What can hang from each mark
pake: mebulen setu
setu: pake
rubiz: givel ruve
busabu: givel mebulen
puvubi: givel
lovef: vage
madot: setu vage
vage: lovef madot
givel: busabu puvubi rubiz
mebulen: busabu pake

Known rows, with every way that one mark hangs from another
setu(pake(mebulen)): [-16  21  -8 -15   5 -18  -5  -7  15 -15  -2  -5  20   7  20   9  -3  11
   7 -17  31   9   2  13   4 -38  -1   3]
givel(puvubi rubiz(ruve)): [ 15  14  16  20 -20  -6  17 -12   4  -1 -15   3   9  -7   2   4  -9  13
 -15  -2  -4   8   5  16   3   2  -9  10]
givel(busabu(mebulen(pake)) puvubi rubiz(ruve)): [  1  12  22  25   0  -2   9  -2   2   8   5  -5  33   3   3 -19   1   5
   2  13 -23  25  15  -1   5  21 -27   2]
madot(vage): [  9   5   1 -10  -6   5  -1  -4   5  -6  -9   6 -11  -2   0  30 -14  11
   7 -15  15  16  -2  11  -5 -34  12  -4]
madot(setu(pake(mebulen))): [ -9   7 -11 -25  14  -7  -7   2   3 -17  -6  -4   9   8  10  10  -6  12
   5 -21  27   2  -1  26  -8 -20   1   0]
madot(setu(pake) vage(lovef)): [ 24 -11 -18 -38  -3   2 -15   1   1 -12 -20  11 -17 -10   6  49 -25  26
  17 -23  19  -3   4  29 -24 -22  21  -5]
givel(busabu(mebulen) rubiz(ruve)): [ 13  24  17   8   3  -6   3  -2  12   2   3 -13  31  11  -2 -15   1   2
   4   6 -13  30  20  10  -3  10 -39   9]
vage(lovef madot(setu(pake(mebulen)))): [ 25  -6 -23 -33  12 -21 -27  -4  -2 -14  -4   9   3 -11   5  32 -18  13
   8 -21  17  -5  12  22 -20  -6  10   4]
rubiz(givel(busabu) ruve): [ 20   7   1  11  16 -15  18  -3   4   7   0   1   3   9  10  -1 -15  -5
  -5  -5   2  -3 -14  15   6  -6 -14  12]
vage(lovef madot(setu(pake))): [ 22 -14 -26 -36  -2 -24 -31  -8  -6 -20 -12  16 -11 -12   3  44 -19  32
  14 -14  13 -20  21  27 -23   8  19  -4]
puvubi(givel(busabu(mebulen(pake)) rubiz)): [-14  21  11  -3 -10   4  -5   3  21   8   9   3  16   7  -6 -11   5   0
  14  -2  -8  16  39 -11  13   4 -22  -5]
setu(pake(mebulen(busabu))): [-15   5 -18 -10  -8 -13   4   0  15 -13   8 -11   5  14  19   0  -1   4
   0 -16  23  -2 -10   7   1 -21  11  -4]
madot(setu(pake)): [-11  -1 -14 -27   1  -7 -11  -2   1 -24 -15   1  -6   5   7  21  -8  30
  11 -15  25 -13   9  31 -11  -5  11  -9]
busabu(givel(puvubi rubiz(ruve)) mebulen(pake)): [ -1 -18  15  20  -9  14   2  -2 -10   7  -1  -4  10  -8  -2 -32   0  -2
   6  24  -8  19   4   0  16  11  -9  12]
puvubi(givel(busabu rubiz(ruve))): [ 17  26   0   2 -12  -9  22   3  20   2 -10  11   6   8  -3   0  -8   0
  -7 -13  -2   9  27   5   6   9 -28   9]
mebulen(busabu(givel) pake): [-24 -40 -14   1 -13  12   7   0  -7   3   6   0 -30   8   1  -3   0   1
   2   4  -3 -20 -25  -2  11  16  26 -12]
mebulen(busabu): [ -9   1  -9   2 -15  -1   4  -9   9  -6   5  -1 -17   8   4  18   1   8
  -5 -10   7 -11 -14   8  -3   4  18 -13]
mebulen(busabu(givel) pake(setu)): [-24 -26 -13   3   1  11  14   9 -13   2   5  -5 -33   8  -4  -1  13  -1
  -1   8 -10 -16 -31 -22   3  28  31 -10]
madot(setu(pake(mebulen)) vage(lovef)): [ 28  -3 -17 -35   9   4  -9   5   6  -6 -13   5  -3 -11   8  37 -23   7
  12 -28  22  12  -6  22 -20 -36  12   4]
mebulen(busabu(givel(puvubi)) pake(setu)): [-19 -20  -5  18  -2  10  16   7 -20   6  -3   7 -28  -5  -1  -2  15  -5
 -16  12 -16 -25 -26 -29   6  22  29  -8]
mebulen(busabu pake): [-25 -16 -11   5 -17   5   9  -6   6  -3  16  -7 -22  13   5  14   0  17
   6 -10   5  -8 -24   5   5  21  31 -21]
busabu(givel(rubiz) mebulen): [ -2  -1  17  -5 -11  10 -21  -6   2   3  -5  -2   8  -6 -11 -15   3  -5
   5  15  -6   7  21   3   6 -19 -18  12]
puvubi(givel(busabu(mebulen(pake)) rubiz(ruve))): [  0  14   4   7  -5   3  11   5  19   5  12  -3  16  10  -2 -22   0  -2
  18  -1   0  33  26  -4  14  22 -23   1]
lovef(vage(madot(setu(pake(mebulen(busabu)))))): [ 16 -18 -19 -31   0 -14 -15   7 -10 -14  10  -9  -3  -5 -10   4 -17   7
  12  -9  32 -25   8  11 -30  18   9 -16]
pake(mebulen(busabu(givel)) setu): [ -3  -2  -8   3  16   6  13   9  -6   6   3  -4 -15   4  -3  -7  15 -27
 -18   0  -3  -5 -31 -26   1  -3  10   5]
busabu(mebulen(pake)): [-24   5   5   1   3   8 -18 -13   9  -7  17  -7   6   7   9   7   7  14
  28   0  15  25  -3   6  10  -3  13 -15]
rubiz(givel ruve): [ 16   0  -3   8   3  -6  12  -9   7  -1   4  -2 -10   5  10   4 -18   3
   2  -7  23   2 -25  21  12 -11   8  11]
rubiz(givel(busabu(mebulen) puvubi) ruve): [ 27  19  13  27  23 -11   4  -5  -1  10   1   8  21  -5  14 -19  -5 -17
  -4  13  -1   7   0   5   8 -17 -25  13]
puvubi(givel(busabu rubiz)): [  3  32   8  -6 -17  -9   7   0  21   5 -12  17   7   3  -9  10  -4   0
 -13 -14  -9  -9  38  -2   5  -8 -27   4]
pake(mebulen(busabu(givel(puvubi))) setu): [  2   3  -1  19  13   5  14   8 -13  11  -7   8 -10  -8   0  -8  17 -32
 -31   5 -10 -13 -26 -30   1  -9   8   9]

Rows
[  0  -1   4   0  -2   8  18  14  -2  12   3 -13  -6   4 -17 -16  10 -24
 -26   2 -23  -7 -18 -25  -2   1  -6  13]
pake(mebulen(busabu(givel(rubiz))) setu)
[ 11  -5   9   2  -6   9  -6  -3   1   0  -4  -8   9  -1  -8 -26  -2  -6
  10  17   1  22   9   9   9  -1 -18  17]
busabu(givel(rubiz(ruve)) mebulen)
[  4  39  12  -4 -10  -1  -9   0  24   4  -2   9  21   0  -7  -5   6  -9
   3  -4  -7  11  49  -6   5 -12 -34   4]
puvubi(givel(busabu(mebulen) rubiz))
[ 12 -11 -10 -38  -2 -17 -30  -1 -14 -22 -11   4  -4 -14 -11  26 -19  32
  25  -3  37 -28  29  24 -28  14   7 -18]
lovef(vage(madot(setu(pake))))
[  4   4  22  10 -12   7 -19  -9  -5   6 -14  10  13 -19  -9 -15   4 -10
  -9  21 -14  -4  27  -3   8 -24 -18  13]
busabu(givel(puvubi rubiz) mebulen)
[ 18  33   8   4  -3  -2   5   3  22   2  -1   4  21   7  -2 -17   1  -9
   7  -1   4  29  36   0   8   5 -36   9]
puvubi(givel(busabu(mebulen) rubiz(ruve)))
[ -1 -40  -1  21 -28  10  29   5 -11  10  -1  -3 -18  -1  -2 -24  -7   0
 -14  13 -20 -15 -19   0  12  33  10   4]
mebulen(busabu(givel(puvubi rubiz(ruve))) pake)
[ 19 -14   2  23 -14   5  29   5  -5  15  -4  -2   1  -4  -3 -31  -6 -27
 -31   6 -14  -3 -19  -4   7   2 -10  20]
pake(mebulen(busabu(givel(puvubi rubiz(ruve)))))
[-21  25  10   7  29  -1  -6   4   1  -1  12  -7  16  12   4   4  23   6
  15   7 -12  24   3 -23  -4  16  -7 -12]
givel(busabu(mebulen(pake(setu))))
[-15 -16 -21 -12  -3  -6   4   5   2  -6  -2  -4  -4   9  12 -15  -1 -11
  -4  -2  16 -16 -10   0   7 -26   6   7]
setu(pake(mebulen(busabu(givel))))
[ 35  -8  -8 -22   2  14 -10  -5   1   1 -16  14 -25 -16  -7  56 -20  11
   6 -23   5   3 -11  25 -24 -12  21  -6]
madot(setu vage(lovef))
[ -3  22  -5   5  13  -1  15   5   6  -1  12 -12  -5  11   2   9  18 -11
 -15 -13   2  10 -31 -17  -8   2  13  -5]
pake(mebulen(busabu) setu)
[ 14 -19  -5   8 -11   7  27   6   3  11   4 -14  -4   8  -7 -31  -6 -22
 -17   0  -7   4 -23   3   7   7  -9  18]
pake(mebulen(busabu(givel(rubiz(ruve)))))
[-14 -14  21  11 -15  14 -15  -5  -8  10  -2   3   9 -15  -8 -19   3  -1
   2  21 -15   1  17 -10  14  -8  -6   4]
busabu(givel(puvubi rubiz) mebulen(pake))
[  2  35  18  18  16  -9 -16 -10   1   0  -8  16  28  -5  11   6   9  -5
  -5   8  -9   8  24  -3  -1 -19 -25  -2]
givel(busabu(mebulen) puvubi)
[ -8 -32  -7   8 -13  13  34  16 -10   6   7 -19 -25  11 -13 -21   6   2
  -6  10 -21  -1 -31 -15   3  51  16   3]
mebulen(busabu(givel(rubiz(ruve))) pake(setu))
[  3  -9  -2  18   0   4   9  -2  -8  11  -6  12  -7  -8   5 -10   2 -28
 -28   2  -4 -17 -19 -10   8 -22   4   7]
pake(mebulen(busabu(givel(puvubi))))
[-20  11   9   4  15   0 -13  -6   6   0  12  -2  18  11   8   2  10   7
  19   4  -5  20  10  -1   5   3 -10 -12]
givel(busabu(mebulen(pake)))
[ 16  -3  -8 -35  11 -17 -24   2  -9 -16  -2  -3  10 -12  -8  13 -18  15
  19 -11  41 -12  22  17 -26  -1  -3  -7]
lovef(vage(madot(setu(pake(mebulen)))))
[ -4 -14 -11   2   3   6   7   0   0   6   3   0 -13   4   2  -9   0 -24
 -14  -4   3  -8 -26  -4   8 -15   5   6]
pake(mebulen(busabu(givel)))
[  3  10   4  15  37  -3  12  10  -3   7  22 -16  10  13   7 -19   7  -7
  16  10  -3  23 -21 -13   7  18  -7   4]
rubiz(givel(busabu(mebulen(pake(setu)))) ruve)
[-15  -1  22  13   0  13  -7   4 -13   9  -4  -1   7 -14 -12 -16  17  -3
  -1  24 -23   4  11 -28   7   5  -2   5]
busabu(givel(puvubi rubiz) mebulen(pake(setu)))
[-16  32  18  21  27  -3  -4   2  -5   2   4   5  23  -2   7   3  23   1
   2  12 -20  16   8 -28  -1   9  -9 -11]
givel(busabu(mebulen(pake(setu))) puvubi)
[-12  16  27  15  -5  -1  -6  -5   4  10   4   0  33  -4  -2  -7   6   8
  -3  11 -31   9  28  -9   4   2 -25  -3]
givel(busabu(mebulen(pake)) puvubi rubiz)
[  4 -17   8  12 -32   6   9  -1  -8  10 -14   9 -14 -10 -11  -7  -3  -7
 -31  10 -26 -37   6  -3   4  -2   0   6]
mebulen(busabu(givel(puvubi rubiz)))
[-24  -5   3   1  21  13 -13   3 -11  -2   5  -4  -6   0  -2  -7  19  -3
  21  17   2  16  -9 -22   9   4  12  -4]
busabu(givel mebulen(pake(setu)))
[-10  -7 -22 -20   3  -4   5   8   4 -14   4 -10  -4  12   7   1  -4   5
  -2 -20  20 -10 -14  21 -13  -2  11  -6]
madot(setu(pake(mebulen(busabu))))
[-26  -3  -9   5  -3   4  14   4  -1  -4  15 -12 -25  14   1  15  15  14
   2  -6  -3  -3 -32 -16  -2  34  34 -20]
mebulen(busabu pake(setu))
[  7  18  12   3  20  -8 -14  -6   8   7  10   2  17   3   6  -5   0 -12
   5   6  -1  -1   7   3   6 -28 -20   6]
rubiz(givel(busabu(mebulen)))
[-11  14  12   5  32  -2  -4   7  -2   9  21  -9   9   7   3  -7  11  -6
  11  10 -11   7  -8 -20   6   3  -6  -2]
rubiz(givel(busabu(mebulen(pake(setu)))))
[ -1   4  11  15   8   7 -24 -11  -9  -1 -15  19   4 -18   5  -6   6 -13
   1  19   5   0  11  -3  10 -30  -4   6]
busabu(givel(puvubi) mebulen)
[ -2 -17  -5  16 -13   3   4  -4 -11   3 -14  18 -22  -9   4   1   1 -10
 -21   8  -7 -32  -9  -3   6  -7  14  -2]
mebulen(busabu(givel(puvubi)))
[ 26 -21 -34 -29   0 -20 -17   4  -4 -11   7   3  -9  -5   4  23 -15   7
   1 -21   9 -17  -2  16 -26  12  19  -3]
vage(lovef madot(setu(pake(mebulen(busabu)))))
[ -2 -22   0  -3 -30   7   8   0  -1   5  -6  -2 -18   2 -15  -6  -3  -4
 -18   6 -18 -27  -1   0   2   5   0   5]
mebulen(busabu(givel(rubiz)))
[-25  17   6   4  17   7 -12  -3   3  -8  15 -11   4   5   4   7  21  13
  25   3   8  30  -9 -15   2   9  15 -14]
busabu(mebulen(pake(setu)))
[-15 -21   6  14 -20  11  21  10 -16  12  -2  -2 -20  -5 -15 -10  12  -2
 -23  16 -35 -28 -11 -29   4  28  17  -2]
mebulen(busabu(givel(puvubi rubiz)) pake(setu))
[ 24  -9   0 -22   3  -5 -27  -9 -16 -11  -6   8 -13 -18 -23  31 -17  18
  14  -4  25 -20  17  20 -29  25   8 -17]
lovef(vage(madot(setu)))
